Each row was made from one path, in order. Every step used is in the known rows, and no mark comes twice. Write each row's path.
Known rows:
pedimi -> fufar: -.04,-.30,-.13,.06,-.21,.11,.00,.19,-.23,.31,.07,.11,.13,.05,.35,-.27,.06,-.02,-.19,.20,.01,-.08,-.31,-.04,-.33,.19,.20,-.05,.08,-.02,-.03,-.18
ligaro -> fufar -> vuzi -> ninav -> purukil: -.07,-.13,-.20,-.15,-.29,.22,-.04,.17,-.17,.31,.23,-.16,.38,-.13,.18,.25,-.19,-.06,-.23,.22,.26,-.03,-.51,-.07,-.49,.01,.30,-.10,.08,.21,.16,-.01
gipa -> videmes -> puge -> vuzi: .08,-.35,-.07,.17,-.25,-.04,-.04,.17,-.07,.59,.26,.15,.09,.15,.19,-.11,-.16,-.02,-.19,.00,.14,-.02,-.14,.09,-.18,.24,.25,-.05,-.12,.03,.24,-.15
fufar -> vuzi -> ninav -> purukil -> vufe: -.03,-.10,-.08,.07,-.23,.25,-.03,.45,.02,.41,.46,.01,.18,-.05,-.07,.10,-.18,-.16,-.27,.05,.20,.07,-.29,.12,-.53,.20,.31,-.21,-.04,.24,.32,-.08
pedimi -> fufar -> vuzi -> puge -> videmes: .01,-.49,-.09,.09,-.22,.11,-.05,.43,-.27,.24,.13,-.05,.05,-.05,.50,-.01,-.16,.02,-.23,.16,.13,.18,-.34,-.03,-.44,.23,.47,-.02,.22,.02,.14,-.09
ninav -> purukil: -.04,-.15,-.21,.25,-.24,.04,-.01,.23,-.01,.31,.17,.01,.25,.00,.14,-.02,-.14,.02,-.32,.20,.10,-.14,-.37,.02,-.40,.15,.13,-.08,-.04,.09,.08,-.17
pedimi -> fufar -> ligaro -> ninav: -.15,-.28,-.37,-.08,-.36,.12,.16,.10,-.24,.40,.10,.02,.18,-.10,.49,-.07,.00,.01,-.16,.21,.18,-.16,-.27,-.12,-.50,.03,.27,-.08,.14,.12,.26,.09
gipa -> videmes -> puge -> vuzi -> ninav -> ligaro: .19,-.21,.01,.06,-.36,.25,-.07,.12,-.16,.53,.30,.37,.25,.09,.04,.01,-.23,-.01,-.15,-.08,-.04,-.05,-.02,.02,-.36,.28,.19,-.13,-.02,-.05,.44,-.04
videmes -> puge -> vuzi -> fufar -> ligaro -> ninav -> purukil: .14,-.10,-.38,.12,-.39,.14,.09,.14,-.01,.65,.30,.14,.45,-.09,.28,.40,-.47,.11,-.38,.13,.27,-.06,-.30,-.10,-.61,.17,.13,-.09,-.15,.22,.52,-.03
purukil -> ninav -> vuzi -> puge -> videmes: .24,-.32,.02,.16,-.19,.31,-.21,.17,-.30,.41,.02,.11,.37,.05,.04,-.06,-.20,.22,-.31,-.02,.00,.28,-.13,-.15,-.49,.22,.35,.07,.08,-.13,.29,-.06
dofib -> gipa -> videmes -> puge -> vuzi -> fufar -> ligaro: .03,-.29,-.31,.13,-.25,.02,.11,.00,-.27,.47,.19,.18,.37,.13,.49,.11,-.28,.10,-.12,.02,.19,-.08,-.15,-.13,-.51,.37,.34,.06,-.08,.16,.28,-.02
fufar -> ligaro -> ninav -> vuzi -> puge: .01,-.25,-.24,.07,-.43,.32,.20,.02,-.16,.37,.19,.04,.34,-.12,.25,.28,-.24,.15,-.25,.16,.03,.01,-.07,-.23,-.54,.04,.22,-.04,.12,.18,.47,.02
gipa -> videmes -> puge -> vuzi -> fufar: .10,-.30,-.13,.11,-.36,.01,-.16,.19,-.16,.60,.28,.24,.35,.11,.14,.01,-.24,.01,-.24,-.03,.18,-.02,-.17,.03,-.36,.31,.21,-.05,-.22,.06,.21,-.20
purukil -> ninav -> ligaro: .25,-.04,-.11,.00,-.20,.26,-.25,.18,-.31,.26,.04,.10,.25,.07,.19,-.20,.09,.17,-.20,.07,-.05,-.13,-.19,-.16,-.53,.20,.30,-.02,.04,-.08,.22,.08
komal -> dofib -> gipa -> videmes -> puge -> vuzi: .06,-.35,-.06,.22,-.09,-.01,.01,-.04,-.19,.54,.24,.35,.10,.16,.19,.00,-.27,.05,-.01,.04,.04,-.07,-.11,.00,-.41,.33,.38,.15,-.13,.00,.14,-.15
dofib -> gipa -> videmes: -.28,-.37,-.24,.12,-.19,-.03,.02,.11,-.22,.27,.05,.09,.24,.07,.33,-.20,-.07,.03,.00,.15,.18,-.20,-.23,-.02,-.33,.16,.36,.09,.00,.10,-.01,-.07
vuzi -> fufar -> ligaro: .04,-.13,-.27,.09,-.39,.06,.00,.06,-.32,.26,.17,-.05,.40,-.03,.24,.08,-.03,-.02,-.28,.00,.09,-.20,-.24,-.20,-.60,.24,.26,-.03,-.06,.08,.19,-.02
dofib -> gipa -> videmes -> puge: -.12,-.38,-.39,.10,-.07,.06,.04,.13,-.15,.37,.10,.17,.31,.10,.54,-.19,-.09,.15,-.01,.17,.18,-.14,-.20,-.01,-.26,.24,.34,.01,.01,.17,.12,-.18
dofib -> gipa -> videmes -> puge -> vuzi: -.01,-.41,-.14,.17,-.11,.01,.06,.07,-.11,.52,.12,.21,.14,.16,.39,-.11,-.25,.07,-.04,.11,.14,-.04,-.17,.01,-.19,.26,.35,.10,-.05,.03,.18,-.14
komal -> dofib -> gipa -> videmes -> puge -> vuzi -> fufar: .09,-.31,-.13,.17,-.18,.03,-.08,.00,-.31,.55,.25,.43,.35,.12,.17,.13,-.36,.07,-.06,.01,.09,-.07,-.15,-.07,-.59,.40,.34,.16,-.22,.06,.11,-.19
gipa -> dofib: -.02,-.24,-.19,.19,-.31,-.04,-.29,.01,-.14,.21,.23,.00,.05,-.02,-.06,-.17,-.04,-.13,-.17,.18,.23,-.11,-.27,-.11,-.29,.21,.23,.07,-.14,-.05,.03,-.04
videmes -> puge -> vuzi -> fufar -> ligaro -> ninav: .19,-.21,-.28,.00,-.39,.15,.04,.04,-.15,.63,.23,.13,.36,-.10,.24,.29,-.34,.02,-.25,-.01,.21,-.08,-.18,-.17,-.50,.14,.25,.01,-.13,.10,.53,.01
videmes -> puge -> vuzi -> ninav -> ligaro: .39,-.13,.09,.08,-.25,.37,-.02,.05,-.15,.49,.22,.34,.21,.02,.01,.09,-.25,-.01,-.20,-.06,-.17,-.02,-.07,-.11,-.31,.26,.17,-.04,.01,-.15,.47,-.08
gipa -> videmes -> puge -> vuzi -> fufar -> ligaro: .12,-.24,-.24,.12,-.41,-.02,.01,.09,-.24,.54,.33,.11,.33,.11,.31,.10,-.18,.02,-.27,-.08,.18,-.07,-.11,-.05,-.50,.35,.26,-.11,-.16,.15,.34,-.04
komal -> dofib -> gipa -> videmes -> puge -> vuzi -> ninav: .06,-.37,-.03,.12,-.12,.14,-.01,-.07,-.22,.58,.32,.47,.24,.08,.02,.06,-.36,-.02,.06,-.09,.02,-.03,-.09,-.04,-.42,.27,.32,.13,-.07,.01,.18,-.16
dofib -> gipa: -.07,-.30,-.17,.15,-.10,.08,.04,.04,-.20,.25,-.03,.06,.21,.01,.32,-.12,-.10,.03,-.04,.16,.04,-.18,-.28,-.13,-.27,.15,.34,.17,.05,-.01,.01,-.13
fufar -> vuzi -> puge -> videmes: .08,-.43,-.06,.17,-.25,.04,-.09,.36,-.20,.25,.15,-.17,.07,-.08,.26,.14,-.23,-.01,-.24,.02,.15,.08,-.28,-.05,-.39,.18,.56,.06,.10,.03,.25,-.05
gipa -> videmes -> puge -> vuzi -> fufar -> ligaro -> ninav: -.01,-.28,-.35,-.02,-.50,.01,.01,.10,-.17,.67,.30,.15,.39,-.03,.26,.22,-.30,.04,-.21,-.03,.34,-.09,-.14,-.05,-.55,.15,.27,-.08,-.16,.20,.49,.06
puge -> vuzi -> fufar -> ligaro -> ninav -> purukil -> vufe: -.01,-.02,-.15,.11,-.47,.13,.12,.25,-.08,.64,.36,.17,.25,-.07,-.08,.31,-.42,-.11,-.42,.03,.31,.01,-.22,.04,-.73,.20,.26,-.10,-.29,.19,.60,.07
pedimi -> fufar -> vuzi -> puge -> videmes -> gipa -> dofib: -.10,-.53,-.13,.15,-.29,.08,-.18,.40,-.28,.15,.15,-.01,.08,.08,.34,-.08,-.19,-.09,-.14,.42,.42,.10,-.25,.01,-.64,.29,.44,.08,.16,.03,.20,.08
puge -> videmes -> gipa -> dofib: -.10,-.40,-.05,.25,-.31,-.07,-.24,.07,-.24,.31,-.03,.03,.19,.09,-.12,-.22,-.14,-.23,-.16,.19,.42,-.13,-.15,.05,-.53,.26,.39,.19,-.10,-.17,.28,.14
purukil -> ninav -> vuzi -> puge: .25,-.22,-.07,.08,-.20,.39,-.15,.19,-.24,.35,.15,.13,.39,.07,.15,-.04,-.09,.28,-.26,.11,-.08,.18,-.13,-.22,-.44,.17,.19,.01,.08,.03,.15,-.16
fufar -> ligaro -> ninav: -.10,-.24,-.33,.00,-.40,.05,.11,.03,-.16,.40,.13,-.10,.22,-.14,.24,.07,-.07,-.03,-.17,.07,.22,-.24,-.21,-.14,-.46,-.02,.32,-.01,.02,.11,.37,.13

Which path is each row?
-.12,-.47,-.06,.18,-.44,.24,-.13,.05,-.17,.41,.00,.18,.39,-.04,-.16,.11,-.41,-.02,-.18,.31,.39,.08,-.03,-.05,-.65,.11,.30,.18,-.01,-.06,.52,.13  ligaro -> ninav -> vuzi -> puge -> videmes -> gipa -> dofib
-.07,-.54,-.05,.09,-.22,.16,.06,.50,-.32,.26,.02,-.01,.21,.11,.52,-.04,-.16,.00,-.16,.30,.24,.04,-.23,.06,-.61,.24,.46,.05,.28,.05,.25,-.01  pedimi -> fufar -> vuzi -> puge -> videmes -> gipa
.08,-.42,-.07,.22,-.26,.03,-.05,.24,-.25,.25,.07,.06,.15,-.06,.12,-.04,-.26,-.02,-.26,-.02,.08,.04,-.22,-.06,-.32,.19,.40,.10,.00,-.10,.24,-.14  vuzi -> puge -> videmes
.12,-.26,-.06,.07,-.20,.29,.03,.03,-.19,.45,.15,.43,.28,.10,.23,.02,-.33,.09,.00,.03,-.04,-.07,-.05,-.07,-.37,.30,.28,.02,.05,-.02,.38,-.03  dofib -> gipa -> videmes -> puge -> vuzi -> ninav -> ligaro
.12,-.39,.07,.28,-.29,.21,-.02,.07,-.22,.37,.02,.10,.29,.01,.04,.06,-.28,.06,-.33,.02,-.06,.18,-.10,-.09,-.41,.25,.33,.06,.07,-.14,.32,-.15  ninav -> vuzi -> puge -> videmes
.00,-.26,-.09,.19,-.08,.06,.00,-.08,-.29,.28,.07,.19,.16,.03,.16,-.03,-.13,.01,-.01,.10,-.04,-.21,-.21,-.15,-.50,.21,.39,.23,-.03,-.04,-.02,-.12  komal -> dofib -> gipa
.15,-.19,-.01,-.19,-.37,.27,-.03,-.02,-.33,.49,.18,.29,.29,.05,.11,.09,-.23,-.03,-.15,.02,.06,-.02,-.11,-.07,-.37,.22,.29,-.09,-.06,-.04,.47,.02  gipa -> videmes -> puge -> vuzi -> ninav -> ligaro -> fufar
.22,-.10,-.07,.01,-.26,.35,-.34,.07,-.33,.50,.07,.13,.65,.09,.02,-.02,-.01,.19,-.29,.01,-.01,.09,-.20,-.20,-.64,.23,.17,.01,-.04,.01,.10,-.10  purukil -> ninav -> vuzi -> fufar
-.05,-.34,-.31,.16,-.06,.02,.00,.03,-.22,.41,.21,.29,.26,.11,.38,-.10,-.12,.12,.02,.10,.10,-.18,-.14,-.03,-.49,.29,.39,.06,-.07,.13,.06,-.19  komal -> dofib -> gipa -> videmes -> puge
.00,-.30,-.13,.06,-.39,.35,.06,.12,-.10,.43,.14,.16,.37,-.12,.08,.20,-.28,.15,-.21,.20,.02,.05,-.12,-.16,-.40,.00,.18,.02,.06,.09,.33,-.14  ligaro -> ninav -> vuzi -> puge
.00,-.41,-.03,.15,-.38,.27,-.01,.08,-.15,.50,-.01,.13,.35,-.14,.01,.20,-.40,.08,-.27,.07,.09,.15,-.12,-.08,-.46,.04,.34,.09,.07,-.08,.47,-.04  ligaro -> ninav -> vuzi -> puge -> videmes
-.08,-.07,-.10,-.18,-.24,.28,.02,.32,-.15,.39,.35,-.07,.24,-.09,.01,.18,-.18,-.19,-.26,.14,.31,.09,-.38,.05,-.54,.13,.43,-.17,-.07,.25,.35,-.03  ligaro -> fufar -> vuzi -> ninav -> purukil -> vufe
-.16,-.11,-.23,.09,-.29,.16,.06,.36,.06,.52,.26,.14,.19,-.09,-.05,.01,-.24,-.08,-.29,.18,.30,-.05,-.27,.14,-.47,.07,.26,-.13,-.19,.19,.42,-.08  ligaro -> ninav -> purukil -> vufe
.06,-.30,.03,-.10,-.33,.24,.05,.29,-.45,.13,-.13,-.10,.28,.03,.41,.24,-.22,.00,-.20,.31,.21,-.08,-.16,-.08,-.74,.21,.64,.09,.16,-.02,.55,.23  ninav -> ligaro -> fufar -> vuzi -> puge -> videmes -> gipa
.03,-.20,-.13,.01,-.52,.06,.02,.00,-.23,.55,.17,.06,.29,-.11,.04,.28,-.30,-.08,-.24,-.03,.21,-.13,-.21,-.16,-.57,.08,.27,.09,-.13,.04,.41,.13  puge -> vuzi -> fufar -> ligaro -> ninav
.02,-.36,-.15,.14,-.44,.25,.14,-.02,-.21,.45,.04,.00,.33,-.15,.17,.26,-.34,.10,-.31,.02,.10,.10,-.07,-.18,-.61,.09,.38,.02,.11,.01,.60,.11  fufar -> ligaro -> ninav -> vuzi -> puge -> videmes
.02,-.25,-.08,-.01,-.27,.19,-.12,.19,-.16,.36,.28,-.10,.23,-.09,.07,.09,-.06,-.12,-.10,-.02,.10,-.06,-.29,-.07,-.35,.06,.34,-.03,.14,.10,.14,-.04  fufar -> vuzi -> ninav
.08,-.11,.17,.20,-.27,.21,.05,.28,-.02,.58,.40,.30,.09,.03,-.38,.03,-.36,-.23,-.32,-.06,.08,.12,-.21,.14,-.37,.24,.18,-.09,-.19,.01,.37,-.15  puge -> vuzi -> ninav -> purukil -> vufe
-.20,-.12,-.37,.00,-.31,.18,.26,.35,-.06,.45,.28,.13,.13,-.04,.35,-.06,-.12,-.03,-.32,.26,.30,-.02,-.29,.08,-.68,.16,.25,-.27,-.02,.26,.44,.02  pedimi -> fufar -> ligaro -> ninav -> purukil -> vufe
-.05,-.46,-.08,.27,-.32,.01,-.16,.22,-.26,.16,.08,.11,.18,.04,-.05,-.09,-.30,-.11,-.17,.24,.38,-.04,-.13,-.02,-.50,.25,.35,.19,-.06,-.10,.30,.02  vuzi -> puge -> videmes -> gipa -> dofib
.11,-.28,.17,.11,-.31,.14,-.06,.03,-.18,.50,.23,.17,.15,-.02,-.23,.02,-.24,-.20,-.15,-.12,-.02,-.02,-.21,-.05,-.21,.10,.19,.11,-.03,-.14,.20,-.10  puge -> vuzi -> ninav
.02,-.34,-.20,.12,-.19,.06,-.06,.09,-.22,.53,.15,.31,.38,.12,.33,.03,-.33,.11,-.08,.07,.17,-.03,-.20,-.05,-.38,.33,.29,.11,-.16,.09,.15,-.19  dofib -> gipa -> videmes -> puge -> vuzi -> fufar
-.04,-.41,-.19,.06,-.39,.30,.19,.06,-.29,.45,.02,.11,.31,-.10,.41,.11,-.29,.14,-.29,.16,.07,.18,-.14,-.15,-.65,.14,.31,-.05,.23,.00,.48,.06  pedimi -> fufar -> ligaro -> ninav -> vuzi -> puge -> videmes
-.11,-.30,-.11,.19,-.31,.01,-.17,.11,-.18,.23,.12,.05,.21,.12,-.04,-.20,-.02,-.16,-.10,.32,.35,-.23,-.16,-.02,-.47,.20,.22,.12,-.09,-.02,.15,.04  videmes -> gipa -> dofib
-.08,-.41,.04,.21,-.23,.01,.00,.18,-.26,.42,-.16,.01,.31,.12,.07,-.16,-.10,-.15,-.17,.07,.24,-.19,-.14,.10,-.51,.18,.41,.15,.02,-.15,.34,.06  puge -> videmes -> gipa
.03,-.45,.14,.27,-.28,.28,.10,.15,-.27,.39,-.09,.14,.45,.14,.06,.04,-.26,.03,-.25,.16,.06,.04,.00,-.01,-.59,.25,.32,.12,.12,-.10,.44,-.06  ninav -> vuzi -> puge -> videmes -> gipa
.24,-.17,-.07,.20,-.19,.23,.03,.17,.07,.60,.34,.26,.31,.00,-.01,.12,-.40,.00,-.29,.04,.04,.07,-.29,.01,-.26,.19,.04,-.07,-.06,.03,.31,-.26  videmes -> puge -> vuzi -> ninav -> purukil
.35,-.11,.07,-.18,-.28,.39,-.01,-.09,-.32,.46,.10,.28,.26,-.02,.09,.15,-.26,-.04,-.20,.04,-.06,.00,-.16,-.19,-.31,.19,.29,.00,-.02,-.14,.50,-.02  videmes -> puge -> vuzi -> ninav -> ligaro -> fufar
-.05,-.32,-.27,.01,-.42,.39,.24,.08,-.24,.36,.16,.13,.32,-.07,.49,.13,-.17,.19,-.24,.30,.01,.09,-.13,-.24,-.58,.10,.16,-.11,.24,.15,.34,-.04  pedimi -> fufar -> ligaro -> ninav -> vuzi -> puge
.01,-.44,.05,.33,-.36,.20,-.13,.05,-.23,.27,.03,.14,.32,.12,-.13,-.01,-.30,-.05,-.24,.27,.23,.10,-.01,-.06,-.62,.31,.29,.16,-.01,-.12,.38,.02  ninav -> vuzi -> puge -> videmes -> gipa -> dofib
.15,-.24,-.02,-.10,-.33,.20,-.07,.20,-.42,.10,-.03,-.14,.13,-.12,.40,.25,-.22,.04,-.27,.17,.10,.06,-.27,-.18,-.57,.20,.64,.02,.11,-.05,.43,.13  ninav -> ligaro -> fufar -> vuzi -> puge -> videmes
-.04,-.30,-.23,.20,-.14,.16,.09,.14,.00,.56,.29,.35,.37,.08,.21,.06,-.47,.08,-.10,.13,.17,.01,-.27,.04,-.32,.22,.13,-.01,.00,.16,.22,-.20  dofib -> gipa -> videmes -> puge -> vuzi -> ninav -> purukil
.14,-.12,-.01,-.03,-.33,.32,-.13,.17,-.20,.26,.22,-.01,.25,-.08,.14,.14,-.05,-.04,-.14,.03,-.06,-.12,-.20,-.12,-.54,.16,.32,-.09,.17,.03,.30,.08  fufar -> vuzi -> ninav -> ligaro
.29,-.17,-.16,.14,-.31,.10,.04,.04,-.22,.51,.25,.10,.30,.05,.29,.17,-.21,.01,-.32,-.06,.06,-.05,-.16,-.17,-.45,.34,.25,-.01,-.13,.04,.38,-.09  videmes -> puge -> vuzi -> fufar -> ligaro
.08,-.07,-.06,-.14,-.32,.19,-.02,-.02,-.38,.19,-.08,.01,.21,-.01,.25,.00,.01,.00,-.22,.21,-.01,-.20,-.23,-.18,-.45,.14,.36,-.01,-.02,-.09,.27,.05  ninav -> ligaro -> fufar
-.05,-.24,-.09,.04,-.37,.26,-.02,-.04,-.08,.59,.02,.08,.37,-.07,.01,.08,-.13,.05,-.19,.14,.08,-.04,-.16,-.08,-.43,-.02,.19,.02,.03,.01,.31,-.02  ligaro -> ninav -> vuzi
-.05,-.45,-.02,-.08,-.28,.10,.05,.31,-.41,.21,-.08,-.19,.27,.02,.35,.17,-.22,-.07,-.16,.25,.37,-.02,-.26,-.03,-.56,.11,.65,.15,.13,.04,.40,.11  ligaro -> fufar -> vuzi -> puge -> videmes -> gipa
-.09,-.47,.01,.13,-.38,.31,.09,.18,-.20,.51,-.12,.19,.51,.00,.03,.16,-.39,.05,-.18,.21,.20,.02,-.02,-.01,-.64,.04,.34,.16,.12,-.04,.59,.04  ligaro -> ninav -> vuzi -> puge -> videmes -> gipa
-.03,-.19,-.12,.00,-.45,.32,-.14,-.01,-.18,.59,.05,.16,.62,-.11,-.05,.22,-.21,.08,-.24,.11,.10,-.04,-.19,-.14,-.61,.06,.16,.02,-.06,.07,.27,-.09  ligaro -> ninav -> vuzi -> fufar
-.15,-.06,-.33,.09,-.34,.12,.21,.28,.01,.47,.31,.03,.16,-.10,.12,.09,-.18,-.06,-.33,.14,.33,-.10,-.21,.06,-.62,.11,.31,-.19,-.14,.26,.55,.08  fufar -> ligaro -> ninav -> purukil -> vufe
-.11,-.06,-.49,.07,-.47,.10,.06,.14,-.12,.40,.21,.02,.55,-.18,.24,.30,-.29,.08,-.34,.19,.29,-.23,-.37,-.13,-.76,.06,.14,-.11,-.09,.29,.34,.04  vuzi -> fufar -> ligaro -> ninav -> purukil
.28,-.18,-.08,-.22,-.23,.28,-.25,.29,-.50,.15,-.02,-.12,.21,-.05,.42,.14,-.15,.18,-.25,.12,.15,.14,-.29,-.22,-.65,.18,.68,.04,.12,-.03,.42,.23  purukil -> ninav -> ligaro -> fufar -> vuzi -> puge -> videmes
.10,-.11,-.13,.14,-.41,.24,.01,-.11,-.31,.40,.12,-.02,.54,.03,.17,.18,-.04,.05,-.34,.03,-.04,-.05,-.12,-.22,-.70,.30,.18,-.06,.00,.06,.26,-.03  ninav -> vuzi -> fufar -> ligaro
.03,-.40,-.09,-.09,-.27,.05,-.07,.22,-.37,.22,.04,-.24,.12,-.11,.34,.19,-.23,-.04,-.24,.13,.25,.11,-.35,-.12,-.40,.12,.64,.09,.07,.03,.29,.03  ligaro -> fufar -> vuzi -> puge -> videmes
-.03,-.15,-.18,.16,-.28,.19,-.01,.17,-.05,.36,.27,.12,.40,-.07,-.04,.04,-.22,-.03,-.24,.09,.09,-.10,-.35,-.02,-.41,.10,.06,-.09,.02,.09,.13,-.18  vuzi -> ninav -> purukil
